Each row was made from one path, in order. Every step used is in the known rows, and no mark comes twice. Write each row's path.
Known rows
bedutid-zotiz-vabip: [ 1.26  0.74 -1.79  1.23 -1.30 -1.28  3.07  1.92  0.44 -0.71  1.15 -2.05
 -1.35  1.01 -0.99  1.31  4.85  3.36  0.01  1.01  2.79 -0.63  0.46]
vabip-zimema-bigu: [ 0.03  1.65 -0.71  0.00  0.88  3.49  1.78  5.77 -1.42 -2.81  0.17 -1.20
 -0.42  1.66  0.83  2.42 -0.94 -0.15  4.29 -0.37 -0.21 -0.15 -0.16]
vabip-zimema-vemugom-puro-nonid: [-0.55  1.45  0.62  0.66 -1.10  2.86  2.50 -0.34  0.52 -1.37  0.02  0.10
 -0.16  1.52  2.33 -2.36  1.22  0.26 -1.77  0.17  0.42 -0.63 -1.05]
vemugom-puro-nonid: [-0.18  0.50  0.14  0.86 -0.48  2.07  2.42  1.07  0.33 -0.10  0.62  0.63
 -1.59  0.98  2.31 -1.50  1.34  0.85 -1.88 -1.61  1.25 -0.95 -0.02]
puro-nonid-zimema: [ 0.28 -1.46 -0.16  1.85 -1.53  3.66  0.14 -0.89  2.43  0.18 -0.67  1.20
 -1.06  0.07  1.05  0.35  1.31 -0.10 -0.06  0.62  1.10  1.26  1.30]
nonid-zimema-vabip-puro-bigu: [ 2.34  0.41 -2.09 -0.79 -0.17  5.05 -3.37 -1.58  0.75  0.21 -0.11 -0.56
  2.03  0.47 -0.85  0.26 -1.96 -0.15  2.33  0.52 -0.20 -1.24  1.95]
zotiz-vabip-puro-nonid: [ 1.59  0.93 -0.36  0.74 -1.18  2.79  2.39  1.00  0.58 -1.70  0.02 -1.51
 -0.71  0.88  0.89 -0.91  1.61  0.38  0.33 -0.36  1.71 -1.85  0.89]
zimema-nonid-puro-vabip-zotiz: [ 1.11 -0.65  0.98  0.60  0.34  1.22  0.40  4.41  1.04 -1.57 -0.26 -2.29
  1.36  0.88  1.61 -1.51 -3.27 -0.73 -0.60 -3.30  1.50 -2.93  1.70]
zimema-bedutid-zotiz-vabip-puro: [ 0.73  1.76 -1.25 -1.06 -1.02  0.52  1.84 -0.15 -0.40 -2.42  0.96 -2.84
 -0.01  0.45 -0.87  0.44  1.58  0.74  2.75  0.51  0.46 -2.00  0.30]
bedutid-zotiz-vabip-puro-nonid-zimema-vemugom: [ 0.46  0.59 -0.60 -0.56 -3.30  2.29  1.05 -3.53  2.71 -1.63 -0.19 -1.53
  0.78  0.05  1.70 -2.25  3.04  0.61 -0.28  3.59 -0.54 -0.34  0.18]
nonid-puro: [ 0.26 -1.16 -0.30  0.51 -0.14  0.72 -1.12  1.00 -2.10 -0.02  0.17 -2.63
  0.70 -0.17  0.38  0.11  1.12  1.06  0.22 -0.67  1.84 -0.64  1.52]
vemugom-zimema: [ 1.02 -0.85 -1.01  1.29  0.88  1.81 -0.30  1.72  0.00 -0.27 -1.63  1.18
  0.64  2.03 -0.66  1.40  0.99  1.07  2.85 -1.73  0.66  0.72 -1.10]
nonid-zimema-bedutid-zotiz-vabip-puro: [ 0.29  0.54 -1.48 -0.79 -2.06  0.97  0.56 -1.14 -0.18 -1.86  0.59 -1.99
  0.10  0.13 -1.13  0.29  2.15 -0.27  2.54  1.10  0.10 -0.90  0.78]
vabip-zotiz: [-0.38 -0.49  0.88  0.81  2.54  1.40 -0.37  2.87  1.06 -1.59 -1.19 -1.27
  1.58  1.80 -0.02  0.86 -4.04  0.65  3.24 -3.89  1.68 -2.16 -0.89]
nonid-zimema-vemugom-puro: [-1.94 -1.10 -1.50 -1.41 -0.72  1.60 -2.04 -2.34 -0.52 -0.44  0.15  0.31
  1.11  1.34  2.52 -1.64  1.84  0.83 -0.39 -0.08 -1.85  0.13 -0.56]
bedutid-zotiz-vabip-zimema: [ 1.24  1.22 -0.45  2.83 -1.19  0.72  2.55  3.59 -0.31 -1.49 -0.24 -1.34
 -0.36  2.11 -3.27  1.63  2.90  1.21  1.07  1.51  3.29  0.96 -0.38]
bedutid-zotiz-vabip-zimema-vemugom-puro: [-1.07  1.20 -0.87 -0.33 -1.51  0.11  1.14  0.37 -1.35 -1.39  0.48 -0.99
  0.89  2.16  0.28 -1.77  3.31  1.27 -1.03  1.08  0.02 -0.21 -1.57]
vabip-puro: [ 1.17  0.68 -0.38 -0.81  0.99  3.04 -1.03  2.02 -0.16 -1.67 -0.63 -1.71
  1.46  1.05 -0.69  0.30 -2.51  0.71  4.30 -0.99 -0.09 -1.93  0.15]
zotiz-vabip-zimema-vemugom-puro: [-1.41  0.47 -1.39 -0.36 -0.47  0.94 -0.23 -0.12 -2.28 -1.76  0.30 -0.79
  1.16  2.88  1.08 -1.14  2.92  0.97 -0.54 -0.26 -0.30 -0.15 -1.21]
zotiz-vabip: [ 0.74 -0.52 -2.51  1.10  0.27 -0.05  0.90  1.18 -0.95 -1.27  0.64 -1.84
 -0.84  1.98  0.26  2.31  4.34  2.81  0.86 -0.87  2.23 -0.62  0.94]
vemugom-puro-nonid-zimema-vabip: [ 0.09 -0.83 -1.53 -0.18 -2.30  2.34  0.05 -4.52  1.73  0.51  0.65  0.39
  0.21  0.51  2.89 -0.35  0.06  1.29 -1.48  1.03 -1.73 -0.73  1.48]
bedutid-zotiz-vabip-puro-nonid: [ 2.01  1.70  0.12  0.77 -2.18  1.98  3.73  1.48  1.41 -1.38  0.28 -1.64
 -1.00  0.29  0.08 -1.58  1.89  0.70 -0.21  0.85  2.07 -1.86  0.59]
zotiz-vabip-zimema-nonid: [ 2.97  0.48 -0.61  0.88  0.62  1.61  0.26  2.44 -0.36 -2.13  0.56 -2.02
  0.36  2.30  0.64  0.42  2.86  1.90  1.75 -0.05  0.37  0.58  1.90]
puro-vabip-zimema-bedutid-zotiz: [ 0.36  3.34  0.58  1.21 -1.17  1.05  5.40  1.03  2.49 -2.35  0.99 -1.23
 -1.54  0.09 -1.36  2.01 -0.21  0.46  0.98  2.16  1.57 -0.82 -0.75]

Write each row's path
[ 0.97 -0.65 -0.34  1.23 -3.51  2.77  0.92 -0.36  2.05 -0.20 -0.48  0.17
 -0.72 -0.25 -0.49 -1.31  2.49 -0.84 -0.26  1.82  1.22  0.64  1.42]
bedutid-zotiz-vabip-puro-nonid-zimema
[ 1.51  0.08 -2.02 -0.16  0.02  1.30  0.10 -2.60  0.95 -0.20 -0.32 -0.30
  1.62  1.78  1.13  1.68 -0.74  2.76  2.08 -0.09 -1.66 -1.16 -0.18]
vemugom-zimema-vabip
[ 0.21  1.63  0.12  0.41  0.73  2.85  0.47 -0.69  0.95 -2.90 -0.84 -2.00
  2.09  2.12  0.46  0.61 -0.43  1.63  2.62  1.79 -0.12 -0.32 -1.45]
vabip-zimema-vemugom
[ 0.62 -1.47 -0.85  1.12 -2.52  3.59 -0.46 -0.86  1.12 -0.44 -0.75  0.34
 -0.41  0.39  0.31 -0.63  2.19 -1.17  0.18  0.58  0.83  0.68  1.76]
zotiz-vabip-puro-nonid-zimema
[ 2.34 -1.48 -0.23 -0.13 -0.37  0.78 -1.88  0.86 -1.95  0.08 -0.07 -1.83
  1.37  0.11  1.53 -1.86  2.51  0.73  0.42 -0.97 -0.26  0.28  2.23]
vemugom-zimema-nonid-puro
[ 0.61 -1.17  0.06  0.95 -1.87  4.46 -0.71 -0.65  1.94 -0.25 -1.10  0.74
  0.02 -0.04  0.40 -0.77 -0.12 -1.34  1.06  0.58  0.38  0.55  1.35]
vabip-puro-nonid-zimema
[ 1.61 -0.28 -1.22  0.93  0.59  3.00 -2.35  1.39 -1.69  1.01  0.28 -1.53
  0.64 -0.23 -0.90  0.17  1.38  0.19 -0.15 -0.69  3.21 -0.49  2.08]
nonid-puro-bigu
[-0.44 -0.11 -1.21 -0.47 -1.28  3.96  1.56  2.36  0.69 -1.32  0.48  0.09
 -1.84 -0.13  3.41  1.00  1.03 -0.77  1.85  0.19 -0.93  0.14  1.33]
puro-nonid-zimema-bigu
[ 2.06 -0.82 -0.14  0.76 -0.86  0.70 -1.13  1.76 -2.93 -1.00  0.62 -3.33
  1.01  0.65  0.47 -1.22  3.46  0.64 -0.27  0.08  1.16  0.40  3.03]
zotiz-vabip-zimema-nonid-puro
[-1.52 -0.99  0.04  0.04 -0.33  1.80 -0.24  2.31  1.79 -1.42 -0.83  0.17
  1.55  1.94  1.74 -1.56 -3.13 -1.54 -0.95 -2.91  0.16 -2.11 -0.56]
nonid-zimema-vemugom-puro-vabip-zotiz
[-0.06  1.85  0.66 -0.20 -2.36  1.83  3.18 -2.71  2.86 -1.35  0.74 -0.66
 -1.31 -1.45 -0.03 -0.06  0.51 -0.33  1.36  2.33  0.08 -0.53 -0.04]
vabip-puro-nonid-zimema-bedutid-zotiz
[-0.47  1.13  0.06 -0.22 -0.82  2.17  2.48 -1.30  0.90 -0.99  0.53 -0.16
 -0.59  1.01  3.63 -2.52  1.75  1.24 -2.02 -0.26  0.06 -1.46 -0.76]
zimema-vemugom-puro-nonid
[-0.08  2.98  0.82  0.87 -0.37  0.80  4.18 -0.27  1.62 -2.12  0.78 -1.40
 -1.00  0.03 -1.58  2.04  0.13  1.00  2.45  1.95  1.35 -0.34 -1.29]
vabip-zimema-bedutid-zotiz
[-0.59  1.14 -0.10  0.00 -1.35  0.60  2.62 -2.63  2.49 -0.94  1.03 -0.75
 -1.32 -0.98 -0.15  1.78  1.33  1.01  1.75  2.08  0.30  0.11 -0.19]
nonid-zimema-bedutid-zotiz
[ 1.99  1.62 -2.10 -0.14 -0.44  2.89 -0.31 -0.02 -0.72 -0.72  0.14 -0.58
  0.40  0.68 -2.15  0.35  2.50 -0.86  2.05 -0.16  1.66 -0.83  0.47]
vemugom-zimema-bedutid-zotiz-vabip-puro-bigu
[ 2.50 -0.01  0.25  0.91 -1.96 -0.08  0.23  2.22 -2.02 -0.66  0.84 -3.44
  0.71 -0.02 -0.27 -1.90  3.81  0.97 -0.85  1.36  1.52  0.39  2.73]
bedutid-zotiz-vabip-zimema-nonid-puro
[ 0.31 -0.54 -0.12  0.07  1.16  1.15 -0.64 -0.38  1.29 -1.06 -1.44 -0.63
  2.95  2.27  0.63  0.61 -4.56  0.88  2.95 -3.21 -0.62 -2.35 -1.10]
vemugom-zimema-vabip-zotiz
[ 0.03  0.06  0.13 -0.30  1.68  1.02 -0.11 -0.46  1.72 -1.53 -0.46 -2.06
  2.46  1.77  1.35  0.94 -5.26  1.90  2.70 -2.69 -0.16 -3.39 -0.39]
zimema-vabip-zotiz
[ 0.57  2.03 -0.57  0.68 -1.08  0.94  2.14 -0.42  0.82 -2.77 -0.18 -2.62
  1.39  1.99 -0.46  0.19  2.77  2.13  1.09  3.10  0.93 -0.13 -1.28]
bedutid-zotiz-vabip-zimema-vemugom
[-0.10 -0.22 -2.11 -0.61  0.05  3.64 -3.14 -1.30 -0.42  0.65  0.20  0.85
  0.96  1.09  0.91 -1.11  1.99  0.02 -0.67 -0.29  0.30  0.17  0.36]
nonid-zimema-vemugom-puro-bigu
[ 2.86 -0.56 -0.84  0.76 -1.45  1.47  0.87  3.49  0.27 -0.48  0.33 -1.25
  0.00  0.39  1.79 -1.18  1.44 -0.06 -2.02 -0.63  0.59 -1.12  2.74]
vemugom-zimema-nonid-puro-vabip
[ 0.18  2.01 -0.08  0.20 -0.47 -0.02  3.59 -1.35  1.75 -1.18  0.42 -0.38
 -1.03 -0.16 -0.57  1.55  1.49  1.31  2.34  0.88  0.41 -0.37 -1.60]
vemugom-zimema-bedutid-zotiz
[-0.20 -0.97  0.48  0.57 -0.33  2.31 -0.24 -2.01  2.88 -0.83 -0.86 -0.59
  1.84  1.07  1.74 -0.12 -4.34  0.12  1.05 -1.75 -0.26 -2.09  0.36]
puro-nonid-zimema-vabip-zotiz
[ 2.76  1.57 -1.89  0.18 -0.34  2.87 -0.63  2.38 -0.24 -0.25  0.34 -1.47
  0.45  0.66 -2.52 -0.07  1.68  0.45  1.48  0.33  2.73 -1.27  1.28]
bedutid-zotiz-vabip-puro-bigu
[ 1.19 -0.26 -0.89  1.27 -1.24  1.46  1.58  3.63  0.20 -0.62  0.55 -1.81
 -0.56  0.16  0.81  0.33  0.26  0.18 -2.23 -0.30  2.20 -1.79  2.21]
nonid-puro-vabip
[ 1.16  0.48  0.31  2.90 -1.18  2.80  1.42  5.02 -0.53 -1.48 -0.71 -1.06
  0.31  1.42 -1.89  0.78 -0.77 -1.27 -0.74  0.49  2.82  0.02  1.08]
nonid-puro-vabip-zimema
[ 2.31  0.69 -2.35  0.10  0.66  3.70 -1.97  1.89 -1.09 -0.58  0.15 -1.28
  0.84  1.32 -1.66  0.54  1.36  0.11  1.99 -1.00  2.32 -1.29  1.54]
zotiz-vabip-puro-bigu
